(in the rows, 128 means zero)
Known rows, with every way that one mark hangs from another
lali(magoz(dibebad fofe tamut)): [192 137 163 139 153 140 145 122 112 135 110 191 125  95 136 141 188 142
 124 123 153  73 116 140 181 119  93]
lali(magoz(tamut(dibebad(vore(lise))))): [187 127 163 132 168 127 151  75 117 134  94 164 110  34 130 120 167 139
 138 126 127  82 128 132 146 121  85]
tamut(vore(lise)): [159 137 160 129 163 119 153  71 126 136 127 133 121  70 136 101 155 144
 102 136 121  97 146 137 111 136 102]
lali(magoz(dibebad(vore))): [175 127 177 137 155 123 145  92 116 143  97 163 120  96 124 132 159 147
 119 119 129  81 129 140 158 124  86]
magoz(fofe): [171 139 167 139 140 125 144  93 121 141 116 165 136 129 128 136 172 146
  99 117 152  85 130 141 149 128  87]
tamut(vore): [158 137 166 132 154 117 143  96 125 148 123 138 130  84 130 115 153 147
  84 126 123  94 143 140 127 138 107]
dibebad(tamut vore(lise)): [169 126 168 128 151 107 159  51 136 116  82 157 158  88 104 130 127 141
 126 128 154  96 137 119 105 126  49]
lali(magoz(dibebad fofe tamut(vore(lise)))): [191 139 157 134 162 135 153 108 111 135 123 179 118  83 149 128 186 143
 119 132 146  77 122 138 170 119  92]
fofe(magoz(dibebad lali)): [173 128 171 137 130 135 147 126 126 106  99 161 114  68 130 101 175 146
  98 134 132  91 133 146 151 132  93]
tamut(dibebad magoz(fofe lali) vore): [192 138 166 141 145 112 153  40 115 157 144 132  79  75 172 117 192 160
  73 114 125  86 120 150 182 131  75]
fofe(magoz): [161 127 171 135 139 127 141 123 131 119  85 147 124  74 110  97 158 143
 103 127 119  93 142 144 106 132 103]
vore(tamut): [157 129 166 133 152 128 155  97 128 136 128 145 130  66 125 109 160 145
 108 123 134  93 141 138 118 135 114]
dibebad(magoz(fofe lali) tamut vore): [188 124 166 131 121  96 156  65 138 127  75 171 175 152 101 143 142 150
 101 129 154  88 124 120 136 122  17]
vore(lise tamut): [160 128 158 128 164 131 167  65 129 120 133 140 117  49 132  91 162 141
 131 135 129  97 145 134  99 132 110]
magoz(dibebad(vore(lise)) fofe lali tamut): [210 139 160 134 132 134 163  83 114 110 123 196 135  67 150 151 178 145
 107 127 190  81 111 120 217 120  46]
magoz(dibebad(tamut vore(lise)) lali): [183 129 168 132 138 121 163  67 128 104 105 174 139  82 132 134 153 145
 118 135 165  92 125 125 166 128  47]
vore(dibebad lise tamut(magoz(fofe lali))): [187 127 149 126 145 131 184  31 125 117 134 133 122  91 155  85 198 148
 125 142 123  88 138 132 116 116  74]
tamut(dibebad(magoz(fofe lali)) vore(lise)): [182 136 157 133 150 108 161  48 122 133 137 137  95  73 155  96 178 155
  93 135 119  95 136 147 133 131  76]
magoz(dibebad fofe): [178 143 172 143 138 131 146 107 115 130 131 176 125 127 138 143 176 150
  97 111 166  83 122 149 172 129  90]
tamut(dibebad(vore)): [171 130 179 139 146 110 147  61 121 140 109 145 109  54 127 129 147 151
  98 104 140  93 134 141 146 132  81]
dibebad(magoz(fofe lali) vore(lise tamut)): [186 123 160 127 135 106 172  34 130 128 111 148 140 103 125 109 155 152
 108 133 136  92 133 122 130 121  40]
lali(magoz(dibebad(tamut) fofe)): [180 134 167 140 150 127 150 110 118 134 102 184 133 138 129 140 179 146
 125 126 150  78 122 145 156 119  80]
tamut(dibebad magoz(fofe)): [189 135 174 145 149 119 143  45 117 149 125 141  81  84 148 126 182 154
 100  99 131  82 118 154 158 131  83]
fofe(dibebad(tamut) magoz): [169 122 162 134 122 109 148 126 137 102  52 155 163 104  94  98 151 141
 103 132 132  93 142 144  81 117  71]
fofe(magoz(tamut)): [174 129 165 132 141 135 140 138 130 111  82 162 132  40 109 105 160 137
 108 129 132  89 134 134 120 130 103]

Rows
[185 128 163 134 135 135 147 125 127 107  92 165 111  14 130 101 179 141
 104 134 133  90 129 138 152 129  92] -> fofe(magoz(lali tamut(dibebad)))
[180 128 157 126 136 127 148 106 132 119  87 154 163 106 105 110 166 140
 119 134 118  86 140 132  98 125  85] -> vore(dibebad(magoz(tamut)))
[185 125 166 130 148 114 170  19 125 136 121 138 119  70 138 113 156 150
 109 121 139  90 130 122 144 123  56] -> dibebad(vore(lise tamut(magoz(fofe lali))))
[167 137 166 133 154 124 153  97 128 113 121 161 134  86 131 123 154 145
 111 130 153  94 133 141 126 136  90] -> magoz(dibebad(tamut(vore(lise))))
[175 130 163 133 136 109 144  96 139 125  85 169 164 159  97 132 152 145
 115 128 144  87 128 136 101 129  59] -> dibebad(magoz(fofe) tamut)
[191 128 178 138 140 123 146  50 122 138 112 148 105  81 139 131 163 151
  98 112 132  83 116 135 183 134  62] -> tamut(magoz(dibebad(vore) lali))
[189 124 154 133 118 126 149 134 129 102  64 167 150  56 115  97 173 138
  97 139 133  87 134 134 133 117  72] -> fofe(dibebad magoz(lali tamut))
[176 123 170 133 133 127 164  95 126 101 104 152 115  43 132  94 162 149
 102 133 138  95 136 135 142 126  78] -> fofe(magoz(dibebad(vore(lise tamut)) lali))
[194 131 164 134 140 127 151  84 121 125 107 173 124  16 139 135 168 142
 105 124 156  87 121 124 191 130  69] -> magoz(lali tamut(dibebad(vore)))
[172 125 161 130 144 127 164  69 128 133 121 126 133  87 131  95 177 149
 111 123 112  88 141 138 101 125 100] -> vore(dibebad tamut(magoz))
[164 128 163 128 146 104 144  98 142 131  91 147 159 124  99 115 138 146
 103 136 121  94 138 136  82 137  76] -> dibebad(magoz tamut(vore))
[176 120 159 133 115 112 154 120 137  98  55 161 163 101 106  96 163 141
  99 143 133  92 139 139 107 117  58] -> fofe(dibebad(tamut) magoz(lali))
[184 118 163 130 117  92 152  73 139 121  55 158 184 134  92 124 135 146
 102 130 136  90 133 127 110 119  24] -> fofe(dibebad(magoz(lali) tamut vore))
[181 119 163 124 139 101 161  42 143 111  71 156 161 108  99 119 131 143
 126 142 134  95 133 116 105 126  24] -> dibebad(magoz(lali) tamut vore(lise))
[177 124 148 121 140 120 169  62 140  95  84 151 162 123 114  92 168 140
 141 159 117  93 146 127  76 121  54] -> vore(dibebad(magoz(lali) tamut) lise)
[187 141 166 136 158 121 154  45 117 140 146 136  93  95 160 114 175 154
  93 117 132  85 124 146 150 131  83] -> tamut(magoz(dibebad fofe) vore(lise))
[190 137 154 134 166 126 155  87 113 143 118 167 107  63 151 121 188 144
 120 131 134  80 126 140 157 118  92] -> lali(magoz(fofe tamut(dibebad vore(lise))))
[184 120 166 132 119  97 148  69 131 132  68 148 163 121 102 116 143 148
  93 124 122  88 136 132 124 118  39] -> fofe(dibebad(magoz(lali) vore))
[162 136 154 125 155 120 163  71 126 127 122 130 137  89 138  93 165 145
 104 142 114  96 154 136  95 127  97] -> tamut(vore(dibebad lise))
[173 127 169 136 128 131 151 131 132  97  88 169 130  76 123 107 169 144
 104 138 142  92 130 142 140 130  81] -> fofe(magoz(dibebad(tamut) lali))
[170 131 167 132 154 111 145  73 136 140 103 139 137  99 120 123 149 146
 101 124 127  90 129 136 112 137  80] -> dibebad(tamut(magoz vore))
[195 145 164 140 139 141 144 128 115 120 126 196 136  85 137 153 179 142
 104 114 183  78 113 137 189 127  90] -> magoz(dibebad fofe tamut)
[187 135 157 139 118 119 154  88 121 132 104 172 151 139 138 129 187 147
  89 132 152  83 128 139 172 116  55] -> magoz(fofe(dibebad) lali)
[174 123 177 133 147 111 154  47 127 148 110 132 128  68 119 122 139 151
  98 106 131  90 132 128 133 130  77] -> dibebad(vore(tamut(magoz)))
[195 136 172 142 136 131 146  66 117 138 127 160 101 113 152 134 189 151
  98 115 143  78 111 144 193 130  69] -> tamut(magoz(dibebad fofe lali))
[178 132 158 136 145 110 152  99 121 147  88 165 151 146 126 125 176 146
 107 131 132  80 133 143 132 111  72] -> lali(magoz(fofe(dibebad(tamut(vore)))))
[183 131 154 125 151 121 165  30 126 134 123 117 113  83 156  88 182 149
 102 144  97  90 140 134 125 127  73] -> tamut(magoz(lali) vore(dibebad lise))
[183 124 161 135 130 110 148  74 134 124  75 154 156 119 114 120 161 142
 108 128 132  86 128 137 122 123  53] -> fofe(dibebad(tamut(magoz(lali))))
[197 134 164 135 156 131 154  91 112 131 104 186 125  84 135 141 173 143
 128 123 157  75 118 131 177 114  71] -> lali(magoz(dibebad(vore(lise)) fofe tamut))
